What can hang from each mark
X: Q
G: N
N: G S W
A: Q S
Q: A X
V: N
S: A N
W: N
K: A

Each row was made from one small tree. The marks that hang from a mark follow it in brackets, in alphabetical order. Every link used is in the known rows. Write each row's tree.
Known rows
X(Q(A(S))): [ -2.7 -49.9  21.2  52.1 -21.4 -34.4   8.9  32.6  25.0  11.0   6.6  24.2
 -12.8 -14.0  12.2  40.3 -23.8  23.6   6.7 -28.7  36.9]
Q(A(S(N(G)))): [  3.1 -31.0  45.1  36.6 -37.9 -22.3  -1.6  21.4  18.9 -14.0 -20.3  13.6
  -9.8  -8.6 -16.1  33.5 -25.6  24.2 -18.1 -20.5  26.2]
X(Q(A(S(N)))): [ -3.4 -43.0  33.4  52.3 -26.4 -30.1   5.8  40.1   3.7   1.5  10.9  28.0
  -9.2 -20.1  15.0  40.5 -27.4  13.1  14.3 -30.7  35.0]
G(N(S W)): [-21.5  36.5 -13.3  -8.0   1.6  66.6   9.1  21.0 -12.6 -45.9 -22.9  -1.6
 -31.2  16.4  13.1   4.4 -14.5 -21.8 -18.1  20.1 -29.1]
V(N(G S(A) W)): [-13.9  49.4 -25.1 -62.4  51.8  29.8 -25.1 -42.0  15.3  -9.1  42.7 -35.7
  15.7  19.2 -11.2 -23.8   7.1 -23.9  14.3  13.8 -25.5]
S(N): [ 12.7 -24.9  61.3  22.2 -17.2  -5.4  10.2  24.0 -87.9 -10.6 -27.2  11.8
  -5.0  -1.3 -30.0  20.3 -17.3  16.8 -24.1   4.0  -6.1]
S(A(Q(X))): [ 26.8 -40.8 -29.9   3.8  11.4 -41.5  33.1 -17.4  12.0  44.4   9.3   7.6
  -8.6  17.7  13.6 -28.4  24.7  31.9   0.0 -11.6  21.8]
S(A(Q) N(G)): [  3.9  14.0 -10.2  -0.5  20.7 -41.7  24.8  -9.5 -58.8  13.0  28.0 -10.9
  15.0   2.9   1.9 -28.6  33.2 -18.1  25.5  -8.4  11.9]
A(S): [ 17.1 -58.5  47.6  30.2  22.9 -21.3 -13.2   7.6  39.9  13.9 -79.0  -3.9
   3.2  -9.4 -54.5   1.0  -7.9  52.2 -70.0  17.3   8.3]
A(Q(X) S(N(G))): [ -9.2 -15.4  19.0  28.5 -17.7 -29.4  -9.8  32.5  15.0  -7.8  33.6   6.2
  41.0 -30.5  42.6   1.8  -4.8 -17.2   6.0 -15.9  35.0]
K(A(Q)): [ 16.9 -24.9 -31.9  -1.3  -8.7  13.8  24.3 -27.2  -2.1  19.3 -29.8  -2.3
  11.8  -3.4  -7.3  31.1   2.2  33.4 -14.8 -15.8  23.6]
A(Q S(N)): [ 12.6 -40.1  43.0  38.0  10.2 -25.0 -17.5  27.9  -4.1   1.4 -10.7   8.4
  24.6 -24.7   3.0   9.5 -15.1   5.4 -21.9  -4.0  19.4]
N(G S(A) W): [-21.7  87.9 -62.7 -41.5  38.1   3.6  -7.0 -22.3  33.8   8.1  23.8 -22.1
  -8.8   4.8 -13.6 -17.3  31.4 -53.6  25.0  28.4 -54.6]
S(N(W)): [ -8.3  -2.7  61.8   8.8 -25.3  14.9 -11.1  23.1 -63.1 -18.5 -19.9  17.3
   2.2  -3.9 -20.5   1.5  -4.8 -16.2  -4.5  13.5 -15.4]
V(N(G W)): [-30.5  14.2  19.1 -35.1  22.9  22.3 -24.6 -31.3   4.3 -20.8  35.2 -34.4
  34.2  19.1 -17.7 -22.6  11.5  -8.5  -4.1  12.1   4.9]
X(Q(A)): [ -3.8 -42.9  12.3  49.5 -31.8 -34.2  24.4  29.8  -5.1  10.2  27.0  26.7
 -22.6  -3.6  16.5  49.6 -23.1  21.9  16.7 -31.4  32.1]
S(A N): [ 28.5 -23.3  28.9  -2.3  15.0 -20.3  20.6  -8.3 -63.5  18.1 -40.9   5.8
 -12.2   8.0 -35.3 -29.3  14.6  22.3  -9.5   0.8  -1.1]
W(N(G)): [-27.1   9.2  -9.5   9.5 -27.7   8.4  12.8 -12.6 -24.7 -26.3 -16.1 -27.3
 -15.8  25.2  -8.4 -22.6  20.0  18.0  -1.1  18.3   5.9]
V(N(W)): [ -8.0 -20.9  38.4 -29.5  17.8  34.8 -28.3 -24.6  -0.3 -13.8   8.0 -15.0
  17.3  21.2 -21.0 -17.8  -6.7  14.7 -17.2  10.7   0.7]
A(Q): [ 13.5 -41.3   2.0  33.4   1.0 -34.0  20.2   9.0 -22.0  19.3  21.5   5.4
  -1.4   8.0   8.1  28.1  -5.4  23.7 -16.8  -5.3  12.7]
K(A(Q S(N))): [ 16.8 -24.5  -3.3   3.2  -1.9  20.5  -2.3 -14.5  10.9   7.8 -53.2  -1.0
  30.2 -26.5  -9.4  19.9  -4.3  20.8 -17.6 -15.4  28.1]
V(N(G S W)): [-21.8  49.0  -8.7 -51.8  35.5  36.5 -30.2 -26.6   3.7 -22.6  50.5 -33.5
  19.3  14.5  -7.4  -0.4  -8.7 -27.1   7.3  16.2 -27.8]

Write each row's tree
[  3.1   1.6   1.9 -11.7 -14.3  -6.6   4.3   1.4 -27.4  11.3  27.9  23.5
   6.8  -0.6  34.2 -44.9  27.0 -32.8  45.2 -11.4   7.6]	S(A(Q(X)) N(W))
[  7.4  41.0 -53.1 -29.7  15.3  15.6  -8.1  -7.4  36.5  23.1  27.1  14.5
 -25.3   6.0  24.2  -8.2   4.8 -35.0  30.8  11.9 -46.1]	N(S(A(Q(X))) W)
[-17.9  -0.7  29.0  25.0   8.7 -19.5 -30.4  23.4  17.8 -10.2  13.2  -2.9
  41.7 -29.0  12.9  -7.0   7.4 -33.2   1.8   3.2  15.1]	A(Q S(N(G W)))
[  8.4 -53.4   8.8  34.9  -8.0 -30.5  -6.9  22.4  56.8  15.9   7.0  13.0
  21.7 -18.7  32.1   5.0  -9.8  20.4 -21.2 -11.4  35.6]	A(Q(X) S)
[-18.0  43.0 -36.8  -6.3 -14.5  23.5   6.5  -9.0 -25.2 -26.6  -0.7 -25.0
 -32.6  19.7   1.5  -0.3  -0.2   0.3  11.2  22.6 -25.8]	W(N(G S))
[-14.6  34.3   8.7 -20.0  12.0 -10.8   3.7 -13.4 -34.9   0.7  -5.5  -9.1
  13.2   3.6 -23.3 -53.4  45.8 -33.9  22.4  10.3  -8.2]	S(A N(G W))
[-33.8  87.0 -38.8 -27.0  17.1  14.4 -14.7   0.7  18.0 -11.1  31.5 -18.3
  -3.3  -1.6  -9.6  16.8   8.9 -56.9  16.1  30.9 -58.4]	N(G S W)
[ 29.7  -8.0  -6.1 -42.7  54.0  20.0  -6.8 -36.7 -14.5   8.4   7.9 -20.5
  -8.9  25.1 -22.4   0.0 -25.0  31.8 -18.9   4.4 -20.2]	V(N(S(A)))
[-30.9  32.4  42.2   3.2 -19.2   3.7  -8.0  17.6 -58.0 -27.2   6.8  -2.8
  20.2  -7.0 -18.0  -3.4  14.1 -39.6   8.8  15.4 -12.1]	S(N(G W))
[  0.3 -28.8  70.6  20.0   4.3   4.0 -33.8  21.7  12.8  -9.1 -65.7   7.0
  15.2 -21.9 -39.6 -11.4  -6.2   7.5 -40.0  18.3  -0.6]	A(S(N(W)))
[ 38.9   8.6 -48.0  -9.2  41.9 -17.1  19.6 -10.6  -6.7  35.7   1.4   1.2
 -37.0  11.6  -6.5  20.8 -13.1  15.4  -6.8   6.1 -39.0]	N(S(A(Q)))
[  9.0 -16.5  16.5  -9.8  -5.3  39.9 -14.4 -18.7  22.5  -0.3 -91.0  -1.2
  24.2 -24.2 -40.4   3.8   3.0  22.9 -31.7   0.6  14.0]	K(A(S(N(W))))
[ 36.2   8.5 -52.8 -11.5  26.9 -15.7  22.4  -5.4   0.0  34.4  14.9   7.6
 -34.9   7.9  11.2  18.6 -13.4  10.8   2.6  -0.3 -31.8]	N(S(A(Q(X))))
[  1.4  14.8  11.2 -45.2  30.2  48.9 -33.1 -21.3  -0.5 -14.0  22.8 -12.7
   0.0  16.8 -11.6   4.6 -28.1  -2.7  -5.8  14.3 -32.4]	V(N(S W))
[ 23.6 -20.7   1.7   1.8  -6.1 -27.6  25.7   2.4 -53.1  19.7  19.9  17.4
   0.5   2.8  25.8 -26.8  14.3   0.5  25.5 -19.7  17.6]	S(A(Q(X)) N)
[-15.7  -5.2  56.6  15.9   8.5  -4.7 -31.6  16.4  16.0 -14.3 -46.6  -6.8
  28.2 -24.1 -37.6 -15.5   6.7  -8.6 -30.2  19.8   1.2]	A(S(N(G W)))
[ 10.0  40.9 -46.6 -27.6  31.4  13.9 -10.7 -11.4  29.4  24.2  14.0   8.5
 -27.2   7.5   6.6  -6.0   6.4 -31.5  21.0  17.7 -52.9]	N(S(A(Q)) W)
[ 14.2 -33.9 -26.7  -1.2 -15.2  16.5   5.5 -18.4  53.1  16.2 -39.9   3.1
  27.4 -22.1   9.9  15.0   0.2  32.8 -17.2 -20.5  39.1]	K(A(Q(X) S))
[ -3.8 -35.8  40.3  26.7 -88.8  -0.7  -7.1  35.4  51.4 -19.3   8.2  42.5
  -8.4 -15.3  38.5  19.2 -31.5  10.1  11.1 -36.6  37.9]	Q(A(S(N(W))) X)
[  6.9 -46.7  39.6  32.5 -84.5 -10.7   4.1  35.9  38.9 -16.0   5.0  41.3
 -11.7 -13.6  33.3  28.6 -37.6  25.9   2.3 -40.3  41.6]	Q(A(S(N)) X)
[ 13.0 -25.4 -39.2  -5.6 -30.7  16.3  27.4 -21.8   7.9  16.5 -11.0   6.1
  14.8  -5.3  18.6  28.4   1.0  29.1  -1.6 -23.8  32.1]	K(A(Q(X)))
[-10.1  43.4 -53.0 -18.1   0.9  15.9  12.7 -23.0 -14.2 -12.8  -7.4 -27.9
 -35.4  25.4  -2.2 -24.4  15.1   3.3  18.0  20.4 -24.2]	W(N(G S(A)))
[-11.1  46.1 -63.3 -14.3   1.3  11.3  13.0 -21.8 -12.8 -11.1  14.1 -25.9
 -30.6  24.0  15.9 -21.5  15.1  -4.8  28.2  14.7 -19.5]	W(N(G S(A(Q))))
[-23.0  89.9 -74.9 -36.7  38.3  -3.3  -6.8 -19.3  35.1  11.9  52.7 -19.3
  -1.2   3.3   9.5 -13.8  31.8 -64.8  40.4  20.9 -47.9]	N(G S(A(Q)) W)
[  6.0  16.4 -39.2  -2.7  25.1  32.3  36.8   7.6 -25.4 -21.9 -17.0  -8.3
 -36.9  22.2  18.3   2.3 -11.7   5.7 -18.9   3.0 -11.8]	G(N(S(A(Q))))
[  7.8 -56.5  24.0  34.2 -76.5 -17.5   8.1  25.6  69.4  -3.9  -1.3  35.1
 -16.4  -6.0  29.0  28.3 -31.6  40.4 -10.1 -36.5  44.1]	Q(A(S) X)
[-16.3  36.4 -10.0 -13.7  13.3 -20.3   4.4 -10.1 -34.0   4.2  36.1  -6.5
  21.9   0.0  11.9 -47.2  45.4 -51.1  45.1  -0.6   2.4]	S(A(Q) N(G W))
